What can hang from each mark
D: P Z
P: C D H Q T
T: P Q
Q: T
Z: D P
C: Q

Each row was made from one small tree. Brackets hold a mark, then the marks that hang from it, in alphabetical order. Every link used is in the known rows. Write each row's tree.
In the rows, 128 means zero.
Known rows
{P {C {Q T}} {D Z} H}: [127 150 162 117 122 139 122 116  98 188 132  84 124  76 173 165 127 114
 149 131 118 102 138  95 150 143 197 163 181 105 144  74 134 138  98  88
 128 152 132 104  95 126 159 106 149 142  83 155 100 136 124 180  95 168
  96 123 157 161 133 109  94 122  78 133 148 126 103  87 144]
{T {P C Q}}: [184 100 128 120 122 149 146 142 152 125 152 166 123 158 104 135 156  95
  94 126 147 113 141 146 121 137  95 126  83 140 130 145 115  87 105 139
 139 177  99 125 136 117 149 119 168 145 120 137 135 144 174  82 148 104
 197 123 116 117 140 149 140 138 130 137 126  49 106 127 156]
{Z D {P C H}}: [ 58 143 131 136 121 147 135 163 109 151  97 142 141 105  68 115 129 153
 182 133 129 117 139 181 108 104 124 122 137 128 160 135 127 130 150 127
 139 132 102 157 114 140 129 144  73 137 142 109 104 128  71 167 142 108
 108 171 108 139 100  78 131 165 136  78 132 182 156 152 110]
{C {Q T}}: [174 137 110 155 143  77  84 101 144 133 149 144 137  87 155 142 131 128
  71 100 138 168 135  87 105 129 169 125 169 100  97  67 119 130 160 163
 126  74 146 110 113 123 113 115  94 132 108 128 106 100 140 182  98 148
 183 108 143 158 170 164 101  62 100 161 145  89 103  74 180]
{D {P C {Q T}} Z}: [191 178 153  51 122 132 161 100  91 114 100 155 123 171 117 138 116 107
 127 187 132 106  80 127 140 143  91  87 146 164 165 112  95 133  81 117
 107 168 160 142 153 107  94 157 166 186 159 122 130 125 174  75 167 115
 153  96 155 105 133 154 132 125 108  79 149  76 136 116  96]
{T {P C}}: [154 114 130 137 127 136 129 146 148 174 136 168 114 119  59 157 170 121
 113 112 169 120 129 144 120 140 119 123 127 107 108 155 113  98 119 169
 142 163  80 127 109 117 160 139 125 135 135 135 144 174 170 152 130  97
 225 153 100 105 164 133 133 116 109 151  93  71 145 125 188]
{Z {P D T}}: [ 90 102  97 148 117 130 137 113 122 106 147 125 193 147 125  95  91 142
 145 131 139 157 129 141 133 125  90 136 118 121 124 167 157 109 180 106
 118  70 164 158 129 125  65 157  99 117 141 102 187 140 117  85 165 180
 118 124  98 118 169 129 145 112 164 129 124 137 139 151 118]
{Q {T {P H}}}: [130 150 126 142 143 116 122 119 138 130 113 144 114 129 134 162 164 159
 120  69 121 186 149 104 139 113 165 132 149  80  82 143 138 155 155 198
 167 125  77 104 116 136 164  95 108  64  80 137 133 155 109 194  49 128
 177 153 153  92 169 134 122  96  65 198 107 183 136 136 181]
{Z D {P H Q}}: [ 67 132 125 136 111 137 134 135 147  87  82 128 166 143 105  84 108 115
 151 115  87 163 117 160  93  80  91 138 119 161 169 139 149 129 178 120
 128 105 146 160 151 115  93 122  91 123 125  99 115  87  60 125 118 136
  71 130 135 136  94  88 155 146 159  94 155 193 138 159  91]
{D Z}: [109 180 158 137 125  87 104  93 159 194 102 137 137  91  45 146 156 117
 129 115 157 153  77  96 104 128 131 166 211 153 142 116 106 147 115 163
 113 115 132 120 126 134 121 167  86 139 146 141 142 136 132 172 147 148
 199 169 127 117 161 114 173  70 103 153  82 109 165 116 177]
{P {C Q} D}: [149  87 118 153 120 132 130 133 132 177 167 121 141  66 113 134 122 105
 127 116 144 115 140 125 108 144 155 172 154 106 133  96 115  88 127  79
 116 130 132 111 102 118 131 124 114 172 111 150 115 119 151 148 144 142
 153 126  92 173 154 133  93 115 129 129 129  43 111  82 153]
{T P}: [131 119 123 151 134 112 115 122 174 150 126 158 129 117  66 140 174 120
 105  72 148 174 102 114 107 118 118 141 149 113 103 164 127 122 136 181
 141 124  99 124 126 129 143 131  96  98 121 137 161 159 155 162  90 120
 220 160 107  96 184 137 146  80  94 176  89 106 157 140 184]
{D P}: [128 141 103 138 131  95 130 102 153 131 109 169 134 124  56 131 149 153
 142 111 138 189  76 107  86 122 104 140 167 141 112 138 107 168 129 162
 126 107 119 133 137 144 104 144  77 147 171 126 136 126 133 151 145 110
 171 144  84 100 157 133 131  89 112 135  83 109 186 149 131]
{D {P C H T} Z}: [136 153 131 107 128 130 146 135 106 144 112 129 108 147 106 141 145 158
 173 166 136 110  97 118 138 144 117 120 147 155 117 133 109 167  85 136
 102 174 130 151 120 146 152 148 144 139 189 127 114 160 133 134 179 103
  92 158 139 100 119 132 147 131 121 121  86 159 150 147 111]
{D {Z {P C H {Q T}}}}: [129 173 162  84 118 155 147 120  87 114  91 142 120 163 151 138 118 124
 132 186 111  98 145 135 165 123 107 125 121 170 174  97 142 157  95 132
 141 147 154 149 143 109 134 122 153 139 121 113  87 115  97 109 147 125
 106 106 185 131 103 126 139 165 103  80 151 158 114 120 115]
{Q {T {P C {D Z} H}}}: [116 161 171  90 126 167 158 134  86 171  98  96 120 125 120 173 151 128
 184 112 139 103 120 112 168 136 161 144 156 101 142 149 142 129 107 112
 149 198 104 101 106 122 161 114 163  89  70 163 169 192 128 154  76 160
 131 149 149  99 174 106 134 137  58 140 128 149 147 133 156]
{T Q}: [137 113 135 149 131  86  88 102 174 139 138 154  79  87  99 132 139 137
  62 111 159 139 127 101 114 153 146 158 147 117 112 109 126 143 126 163
 150  74 115  78 142 128 124 128  85 113 125 154 112  82 148 141 126 113
 198 130  98 134 118 125 137  97 134 159 100  57 138 107 177]
{P {C {Q T}} D H}: [144 111 117 144 133 138 123 136 101 157 148 111 123  81 185 154 113 146
 140 113 111 128 185 120 141 150 199 161 153  84 112  76 128 125 136  95
 139 128 121  90  93 128 144 101 108 138  79 140 100 107 112 185 102 155
  97 115 139 169 141 128  59 117  98 149 148 120  89  70 148]
{T {P D} Q}: [108  87 135 149 127 136 117 118 175 130 137 105 104 107 102 132 154  98
  81  65 144 132 100 100 145 121 128 151 120  92 116 172 159 100 133 125
 149 109 111  74 138 117 130 111 141  83  78 165 177 155 165 108  66 134
 178 119  76 102 164 120 134 121 120 169 129  71 163 132 171]
{C {Q {T {P {D Z} H}}}}: [113 147 146 136 134 129 118 100 141 165 106  76 131 105 166 164 164  89
 122  55  96 155  95  72 155  95 184 148 169  96 129 130 180 140 113 109
 119 139 138 111 103 116 152  80 152  75  64 149 151 183 123 181   4 170
 115 112 157 116 170 120 113 105  41 182 142 175 137 116 157]
{P C {D Z} H Q T}: [132 119 154 110 105 154 168 130 102 130 148  89 141 149 161 124  94 104
 168 169 119  85 145 133 149 159 121 168 126 150 158 136 126 111 106  75
 100 190 159 107 122 124 139 144 205 148 120 146 158 133 123  67 185 175
  60 118 162 135 105 121 148 155 173 121 127 137  88 132 100]
{T {P C {D Z} H} Q}: [ 90 119 174 119 121 169 128 135 146 171 105  92  62 107  98 163 173 105
 138  91 140  73 103 109 172 134 155 162 121 117 151 157 162 127  63 111
 142 179  95  80 118 119 183  99 181  94  77 176 151 182 140 121  68 106
 128 141  97  98 119  92 141 169  86 141 118 108 152 135 154]

Which tree is each row?
[ 99 164 132 127 125  91 109  98 135 133 114 148 175 151 100 113 128 120
 119 151 158 135  83 112 129 111  81 108 148 164 137 142 142 136 129 153
 100  86 186 170 143 127  87 175 117 119 175 105 153 158 132 104 151 153
 151 144 132  96 149 138 179 107 142 125  99 143 148 149 133]
{D {Z {P T}}}
[134 152 170  78 117 168 178 119  84 142 124 100 129 130 163 141  99 121
 161 157 107 102 150 118 162 159 143 169 160 140 171 103 123 130 115  75
 130 182 145  89 120 115 134 126 174 149  84 151 143 114 114 104 143 177
  88 110 176 140 124 111 125 138 108 104 153 130 104 111 118]
{P C {D Z} H {Q T}}
[153 144 125  84 134 151 159 138  82  85 105 125 126 162 144 113  95 142
 152 152  89 123 137 164 120 124 115  89 129 133 151 119  99 134 135  99
 123 167 124 128 144 122 106 118 135 157 126 108 120  85 107 105 136 114
  80 105 155 136  94 129 105 156 130  77 175 157 124 148  61]
{Z {D {P C H {Q T}}}}
[ 87  96 128 131 131 129 106 164 118 103 138 117 111 129 156  90 105 139
 109 155 132  71 162 168 149 122 113  81  74 112 129 141 145 109 143 117
 136  96 125 134 152 132 125 138 131 103 144 112 118 102 113  94 140  93
  82 135 116 134  69 102 138 189 196  90 151 156 124 145  94]
{Z D {P C H {T Q}}}
[ 99 104 109 133 102 155 151 114 151  82 116 133 183 140 109  83  94 108
 144 130 107 161 117 139 110 108  71 166 114 155 168 157 170 116 169  91
 131  98 169 145 144 104  58 131 114 154 113 105 146 110 107  74 147 166
 110  97 102 137 143 120 140 132 151 103 144 109 145 145 100]
{Z {P D Q}}
[183 101 121 158 125 123 101 134 180 169 163 156 120 108  97 152 184  93
  82  94 158 119 123 132 110 122 144 120 115 115 113 114 122  98  97 143
 139 141  98 141 106 117 159 109 138 142 134 150 103 160 180 157  94  92
 210 123  99 140 153 161 111 116 106 163 121  53 117  96 188]
{T {P {C Q}}}
[101 114 118 141 148  99 118 128 149  75 117  88 100 136 144 104 119 143
 110 104 109 144 100 112 116 116 123  92 113 124  96 152 127 155 149 132
 109  96 122 108 159 153 106 128 121  90 153 127 145 110 121 123 109 106
  73 133 113 105  76 119 130 129 170 118 131 171 152 171  87]
{Z {D {P H {T Q}}}}
[102 157 153 110 104 161 144 125 128 140  87 149 120 147 102 122 139 115
 151 171 116 102 118 149 129 117  94 143 117 198 185 117 148 159  77 132
 135 168 130 165 140 106 156 127 140 157 140 120  70 136  89 111 158 103
  95 127 147 137  92 113 162 171 130  84 119 142 132 128 117]
{D {Z {P C H Q}}}
[197  90 100 166 132  94 110 130 149 158 205 144 138 106 160 129 126 115
  73 147 157 101 159 126 111 156 147 131 114 117  84  88 101  95 122 134
 108 109 139 137 102 142 138 146 140 158 160 129 112 112 184 126 174 130
 169 115 125 169 127 172 105 103 171 149 114  60  77  79 154]
{P {C Q} T}
[128  97 119 165 145  95  84 117 164 116 163 114  82 112 172 132 137 153
  66 114 131 143 156 103 137 147 171 152 117 116  73 123 133 140 133 178
 153  80 103  77 134 146 160 118 111  72 111 148 115  93 124 133 129 119
 133 132 123 132  99 146 119 111 161 186  92 140 104 119 160]
{P H {T Q}}
[157 122  99 126 127 100 151 109 132  65 132 112 172 183 122  73  78 101
 124 137 107 144  87 144  91 110  63  83 114 161 144 165  98  91 173  98
  66 120 171 148 157 131  49 159 157 149 177  98 185  94 152  54 174 146
 108 110 129 110 115 138 155 107 192 105 147 126 125 175  59]
{Z {D {P Q T}}}
[114 138 130  96 122 155 149 153  86  93 108 127 146 159 157  99  80 146
 148 162 101 111 172 188 137 111  99  92 104 129 165 110 121 118 160 113
 152 134 140 154 143 116 100 131 123 136 108 100 108  89  79 108 138 131
  87 108 166 145  91 106 120 174 148  74 182 173 109 142  83]
{Z D {P C H {Q T}}}
[154 113 119 113 123 148 171 154 100  67 137 110 138 183 142  93  84 132
 151 162 101 117 135 163 114 132  90  95  90 161 134 152  94 113 149  89
  95 171 125 149 147 140 106 144 168 162 172 104 140 105 128  76 181 117
  50 118 140 129  87 126 131 158 202  85 148 155 111 169  44]
{Z {D {P C H Q T}}}
[171  96 118 133 120 135 138 151 124 106 177 139 122 159 169 115 107 136
 124 166 123 114 198 152 128 165 121 148  91 153 102 124 101 114 133 142
 141 156 124 117 125 137 155 134 165 139 134 135 106 104 128  87 198 132
  95 117 155 150  88 153 128 132 182 140 112 128  67 120 127]
{P C H Q T}
[125 111 109 148 136 104 103 122 159  73 132 126  72 136 157 125 139 156
  90 121 117 165 121 100 126 145 144 120  97 129  69 147 136 176 119 168
 135  93 114  98 149 147 145  98 122  84 155 135 103 115 131 126 120  90
  95 113 106 104  93 144 109 116 143 158  93 137 155 146 120]
{D {P H {T Q}}}
[152 103 105 132 138 133 112 140 132  89 150 139  61 139 154 124 135 170
 105 149 133 110 135 125 144 158 136 110  81 136  87 135 121 149  97 156
 142 128  97 102 135 147 157 111 140 120 161 136  90 118 149 105 160  62
  97 116 108 120  87 145  98 154 161 130 113 116 129 142 113]
{D {P C H {T Q}}}
[ 87 129 102 145 131  98 120 130 122 108 132 129 196 145  99  81  93 125
 130 126 140 144 105 158 102  93  81  79 122 120 141 150 124  99 195 124
  95  71 167 172 136 146  59 185  96 114 174  84 188 119 118 112 151 154
 128 150 121 121 141 114 161 115 183 111 128 164 134 159 108]
{Z D {P T}}
[124 169 140 120 128 133 103 123 107 163  97 138 120 116 166 157 145 124
 124 151 122 112 123 118 142 116 159 115 140 144 154  63 148 161  82 137
 134 117 142 160 114 115 157 117 117 130 129 117  54 140 104 182  90 117
 117 118 157 149 109 131 104 145  79 101 138 152 119  93 142]
{D {Z {P {C {Q T}} H}}}
[162  94  90 157 128 106  97 137 142 128 171 156 150 130 161 108 123 116
  83 170 151 110 149 146 119 126 122  98  79 135 109 100 129 101 122 123
 110  85 160 182 119 119 117 135 125 159 171 109  95 127 169 115 175 110
 146 110 113 169 115 166 110 142 167 117 128  83  90  98 138]
{Z {P {C Q} T}}
[127 113 135 110 136 174 166 152  89 142 127 118 114 125 142 157 146 151
 164  96 122 126 172 139 162 144 156 141 121  67 105 159 137 118 151 130
 157 173  76 103 101 121 159 104 136 100  59 148 167 168 124 157  80 145
 130 142 140 115 171 120  97 136  74 158 128 143 126 126 152]
{Q {T {P C D H}}}
[149 136 121 121 146 121 120 140 101 123 110 116 121 112 150 143 121 146
 145 121 103 131 123 139 103 115 164  95 142 101 125  96 107 136 131 105
 116 128 106 140 120 137 123 103 113 152 135 113  87 112 123 180  92 102
  94 119 135 142 103 123  68 133 102  98 170 153 131 124  89]
{Z {D {P {C {Q T}} H}}}
[ 63 131 109 152 131 110 121 145 129 107 116 112 179 134 119  89 110 145
 155 116 113 166 125 155 108  94 103 110 123 123 117 154 138 139 190 137
 111  80 146 167 132 141  96 148  83  86 148  92 154 127  74 145 128 149
  75 162 130 116 113 100 162 132 170 126 126 225 135 169  99]
{Z D {P H T}}
